In the rows, zero is written as 128.
Known rows, with every step that occurs
furi/pinif/datipi: 70 153 91 156 128 95 127 137 134 133 111 140 143 88 138 178 123 151 113
 129 152 122 148 137 166 121 162 131 150 147 134 106 143 159 129
vinin/datipi/pinif: 118 159 126 113 112 132 109 121 149 108 118 113 83 124 133 202 116 124
 123 124 63 122 139 117 100 155 91 134 134 138 102 56 144 150 117
rilo/vinin: 117 122 116 142 108 124 125 123 124 114 126 140 140 138 134 177 121 132
 117 110 118 108 122 153 121 141 128 109 137 137 96 130 137 122 109
kiseb/pinif/bevusa/vinin/rilo: 94 159 150 86 102 141 107 139 153 176 140 158 138 102 177 158 137 160
 143 136 116 114 148 87 97 112 86 101 174 153 96 103 189 123 156
rilo/pinif/bevusa/vinin/datipi/tanofel: 132 138 157 110 103 65 135 113 129 123 118 169 118 98 164 207 155 124
 151 108 102 116 173 108 147 134 72 124 124 154 97 93 140 126 146
kiseb/pinif/bevusa: 92 150 128 114 136 128 108 147 162 164 115 182 103 106 160 148 132 142
 145 152 143 132 139 95 134 108 117 98 171 132 112 155 155 132 152
bevusa/pinif/datipi: 111 150 127 141 161 103 108 129 145 147 112 122 155 76 147 178 118 159
 121 144 151 95 134 141 126 147 118 131 137 136 146 97 144 173 133
bevusa/vinin: 116 138 140 124 128 116 136 122 134 132 149 103 158 140 129 156 104 137
 127 93 94 111 142 114 103 143 130 103 119 164 104 83 122 123 109
bevusa/pinif: 118 151 125 116 160 128 119 146 148 137 121 130 144 106 129 159 123 140
 115 148 114 105 132 130 108 145 105 112 151 137 137 89 123 150 118
rilo/pinif/datipi/tanofel: 105 138 137 169 147 72 120 129 114 150 88 169 141 49 184 184 142 128 134
 139 154 117 167 155 181 145 133 150 160 115 123 130 132 169 146
vinin/rilo/pinif/datipi/tanofel/vuto: 93 146 161 157 143 93 91 135 106 150 62 149 133 25 184 193 153 135 147
 127 119 113 169 172 195 129 122 173 174 92 139 107 159 203 157
rilo/pinif: 120 140 118 145 146 108 112 136 135 131 118 148 126 101 143 177 164 131
 131 158 114 127 141 129 154 151 135 136 160 139 122 142 131 147 135
vinin/rilo/pinif: 108 148 130 125 130 125 110 143 136 144 110 151 132 74 176 183 177 128
 137 177 104 123 142 128 142 150 118 158 180 118 121 130 165 153 146
vinin/datipi: 120 139 138 121 118 114 131 124 144 98 115 108 102 128 123 174 120 127
 149 136 83 132 142 122 115 142 119 132 111 123 112 89 148 151 132
pinif/furi: 82 127 114 105 124 103 127 131 130 116 116 116 123 102 154 155 125 157
 128 115 125 117 148 118 158 121 158 127 121 122 112 117 129 141 123
furi/pinif/rilo/vinin: 80 132 64 130 99 103 99 111 119 111 123 174 136 125 126 191 114 157 111
 109 156 115 115 154 131 131 143 87 156 171 108 131 155 108 95
zotaz/tanofel/vuto: 99 118 146 140 143 127 87 115 147 119 107 106 104 110 133 147 119 138
 108 101 77 113 168 132 138 128 159 121 110 135 136 121 116 151 114
pinif/rilo/vinin: 107 119 106 136 112 105 92 92 122 121 126 153 127 134 137 180 97 146 129
 116 147 105 99 154 112 141 130 97 135 155 109 153 158 112 98
tanofel/vuto/zotaz: 98 154 150 153 144 113 111 122 129 119 103 110 130 119 120 158 104 117
 133 65 91 129 141 165 152 131 160 129 122 143 155 52 134 164 78
kiseb/pinif/datipi/tanofel/vuto: 93 146 156 163 159 110 88 146 122 158 66 147 118 55 155 140 106 152 150
 100 126 123 164 158 165 110 130 108 167 101 123 114 129 191 150
pinif/kiseb: 78 162 121 122 137 120 148 133 161 112 133 106 116 95 158 153 123 123
 138 140 119 112 128 116 121 140 162 113 122 125 137 94 114 151 131
kiseb/pinif/rilo/vinin/datipi/tanofel: 127 122 127 120 95 109 88 102 119 110 90 183 104 111 156 170 97 158 157
 109 132 122 127 160 103 137 73 77 159 121 73 120 158 124 127
pinif/rilo/vinin/datipi/tanofel: 118 114 131 117 88 84 109 91 109 93 96 159 109 122 145 192 87 134 146
 103 123 111 128 169 111 145 93 104 120 126 84 105 150 121 105
vinin/rilo: 87 148 140 112 118 139 124 143 140 143 115 126 134 101 160 160 126 123
 131 158 95 122 140 127 120 141 125 149 157 112 116 94 165 145 133
vuto/zotaz/tanofel: 98 131 146 145 116 106 126 103 156 124 128 136 140 122 163 154 103 122
 93 102 102 129 172 144 119 158 154 136 111 160 133 69 130 133 76
datipi/vinin/rilo: 126 129 118 110 96 154 135 148 134 150 133 125 132 106 181 154 158 139
 131 143 91 107 131 118 131 145 124 146 161 126 108 102 181 153 121
datipi/tanofel/zotaz: 90 146 141 126 134 121 116 125 122 110 76 135 120 133 149 155 86 109 118
 106 94 114 177 158 156 134 124 113 161 106 111 65 128 125 112
kiseb/pinif: 109 143 128 129 142 141 107 151 152 154 112 147 117 111 141 132 124 150
 138 151 114 134 135 117 113 128 129 93 175 123 103 133 139 142 139
vinin/rilo/pinif/datipi: 99 149 128 153 133 101 102 127 126 156 107 146 141 53 192 208 167 148
 141 173 141 111 146 143 160 145 125 183 173 121 138 131 181 175 163
tanofel/vuto: 103 136 143 138 154 125 100 138 133 121 95 103 107 113 104 154 123 130
 134 102 82 120 138 140 151 120 156 120 130 130 138 111 131 163 119
datipi/tanofel: 95 138 151 128 134 109 144 149 126 132 95 150 130 100 150 139 105 106
 120 124 107 125 158 139 132 143 126 120 144 99 101 95 108 137 108

Rows
97 139 112 85 146 107 116 138 137 122 116 120 146 89 149 159 137 170 119
 129 136 99 141 124 144 127 122 116 137 128 130 87 118 146 122 -> bevusa/pinif/furi
86 149 100 102 123 126 110 129 133 125 121 120 110 99 167 182 123 150
 108 102 107 114 143 117 144 139 132 123 141 134 99 79 126 142 108 -> datipi/pinif/furi
140 123 105 119 99 116 71 96 134 107 117 165 95 124 138 185 108 173 163
 124 130 118 104 147 88 135 91 79 150 147 89 141 182 125 131 -> kiseb/pinif/rilo/vinin/datipi
65 147 77 122 127 103 101 126 131 129 118 155 122 115 126 167 106 150
 121 131 146 132 126 126 138 128 159 103 155 160 132 109 148 128 101 -> furi/pinif/rilo
129 144 117 121 130 133 118 140 133 169 125 125 167 62 198 174 156 174
 123 143 135 76 130 132 138 146 94 160 166 135 141 83 193 184 137 -> bevusa/pinif/datipi/vinin/rilo
122 144 118 81 91 114 112 98 130 95 142 80 108 123 151 209 116 166 126
 59 73 104 152 106 109 135 93 117 103 168 82 26 130 130 111 -> bevusa/vinin/datipi/pinif/furi
93 127 82 118 77 84 115 110 101 83 98 181 115 113 134 197 100 143 130 98
 130 123 140 172 131 132 104 90 141 141 86 90 149 115 97 -> furi/pinif/rilo/vinin/datipi/tanofel
139 119 145 127 84 101 141 119 114 88 99 149 125 118 142 185 115 117 133
 100 88 118 150 167 116 140 90 116 120 111 77 86 133 130 115 -> rilo/vinin/datipi/tanofel
108 146 116 105 165 107 86 116 146 143 118 136 132 106 132 166 100 153
 129 148 148 101 106 130 101 148 111 103 139 154 145 111 146 142 108 -> bevusa/pinif/rilo
89 162 160 178 150 102 103 128 121 156 67 153 134 61 164 141 93 145 145
 60 135 130 166 179 172 121 133 117 161 115 137 54 133 192 111 -> kiseb/pinif/datipi/tanofel/vuto/zotaz
87 145 84 139 93 130 138 149 125 153 121 144 152 70 187 178 161 169 120
 127 140 105 149 130 170 128 146 157 179 148 125 93 193 176 131 -> furi/pinif/datipi/vinin/rilo
106 133 128 96 105 103 110 121 115 135 139 122 166 75 190 192 179 171
 139 110 112 106 154 117 158 132 122 142 150 151 101 90 148 133 145 -> bevusa/vinin/rilo/pinif/furi
140 119 121 129 91 115 127 108 128 83 123 126 118 137 123 199 130 134
 136 106 88 112 127 151 111 142 102 118 114 137 94 109 158 129 121 -> rilo/vinin/datipi
90 150 152 88 99 118 127 129 145 158 147 137 145 111 170 182 127 134 134
 118 108 106 149 93 113 122 101 131 137 153 109 83 180 122 138 -> pinif/bevusa/vinin/rilo
124 135 181 122 117 105 123 123 114 92 101 88 122 118 114 170 98 128 150
 45 48 112 169 140 130 122 100 106 97 135 105 27 118 152 114 -> bevusa/vinin/datipi/tanofel/vuto
118 121 97 99 101 119 122 139 115 142 127 141 132 62 218 178 217 178 139
 137 125 99 148 118 196 132 131 164 174 135 113 133 172 162 140 -> datipi/vinin/rilo/pinif/furi
118 153 102 117 109 143 143 145 143 139 147 130 123 63 219 179 214 146
 155 157 119 94 129 119 160 154 134 145 174 135 135 108 164 170 154 -> datipi/vinin/rilo/pinif/kiseb
93 151 132 105 122 110 110 141 151 164 118 185 118 73 190 202 186 126
 141 177 135 118 143 107 163 132 109 164 176 126 130 152 184 141 160 -> vinin/rilo/pinif/bevusa
87 159 107 116 136 125 77 106 138 141 123 138 95 119 148 186 86 135 118
 126 123 114 108 124 104 158 119 113 155 158 114 104 152 135 96 -> datipi/pinif/rilo
113 143 169 97 95 87 147 119 135 117 123 140 120 120 152 184 107 120 148
 84 99 118 169 102 120 122 81 109 96 143 89 62 137 119 129 -> pinif/bevusa/vinin/datipi/tanofel
91 135 108 100 130 127 103 142 139 136 107 142 115 92 163 132 137 182
 140 128 133 123 143 111 148 110 136 100 162 114 98 133 130 144 143 -> kiseb/pinif/furi
101 144 148 146 128 87 116 137 116 160 84 170 147 30 206 193 154 125 139
 160 140 117 169 161 164 145 113 176 180 98 119 119 159 176 159 -> vinin/rilo/pinif/datipi/tanofel
53 171 77 117 123 121 150 152 153 102 131 127 120 91 148 159 140 135 125
 134 127 126 145 118 147 126 175 101 149 142 136 75 114 144 122 -> furi/pinif/kiseb
145 127 105 106 114 100 83 91 132 97 121 141 130 122 122 210 115 165 143
 124 128 91 94 154 82 151 71 97 123 161 122 97 172 126 108 -> bevusa/pinif/rilo/vinin/datipi
121 156 121 104 108 113 79 79 135 114 150 103 103 140 136 214 78 151 138
 86 79 108 118 113 77 162 83 101 111 193 93 40 161 122 98 -> bevusa/vinin/datipi/pinif/rilo
104 159 127 99 107 117 111 119 159 121 120 144 70 119 148 215 120 122
 128 129 88 118 139 96 118 134 80 137 123 146 109 85 166 140 132 -> vinin/datipi/pinif/bevusa
108 150 138 110 120 123 110 129 156 167 142 162 133 123 155 154 124 155
 143 109 126 117 143 81 109 112 100 75 156 172 98 126 150 116 146 -> kiseb/pinif/bevusa/vinin
136 127 126 101 113 84 96 100 121 102 98 166 130 107 142 191 99 148 138
 109 136 94 119 174 93 151 53 92 131 133 105 80 144 131 102 -> bevusa/pinif/rilo/vinin/datipi/tanofel
104 167 132 106 115 121 133 124 143 130 155 107 154 71 191 189 172 139
 149 135 101 106 138 111 113 152 123 129 150 157 126 73 145 142 152 -> bevusa/vinin/rilo/pinif/kiseb
77 183 106 114 133 144 126 134 160 121 136 109 94 93 165 181 121 119 117
 125 98 108 126 114 109 150 131 109 144 146 122 60 111 152 116 -> datipi/pinif/kiseb
124 143 116 138 108 149 107 146 136 184 120 146 133 66 211 153 154 185
 148 148 131 105 136 122 141 132 113 137 190 126 111 122 207 184 162 -> kiseb/pinif/datipi/vinin/rilo
131 127 139 126 84 111 119 106 109 66 75 137 121 148 142 198 97 119 126
 81 76 103 168 186 140 135 84 109 141 116 83 58 145 111 114 -> rilo/vinin/datipi/tanofel/zotaz
121 145 134 123 126 87 117 116 139 151 142 162 140 111 154 199 160 138
 136 117 134 110 149 94 155 129 116 120 138 179 118 131 145 121 142 -> rilo/pinif/bevusa/vinin
108 137 91 129 109 129 72 89 126 130 130 152 105 130 150 206 96 142 106
 102 131 100 96 154 95 155 106 101 153 170 92 115 152 115 88 -> datipi/pinif/rilo/vinin
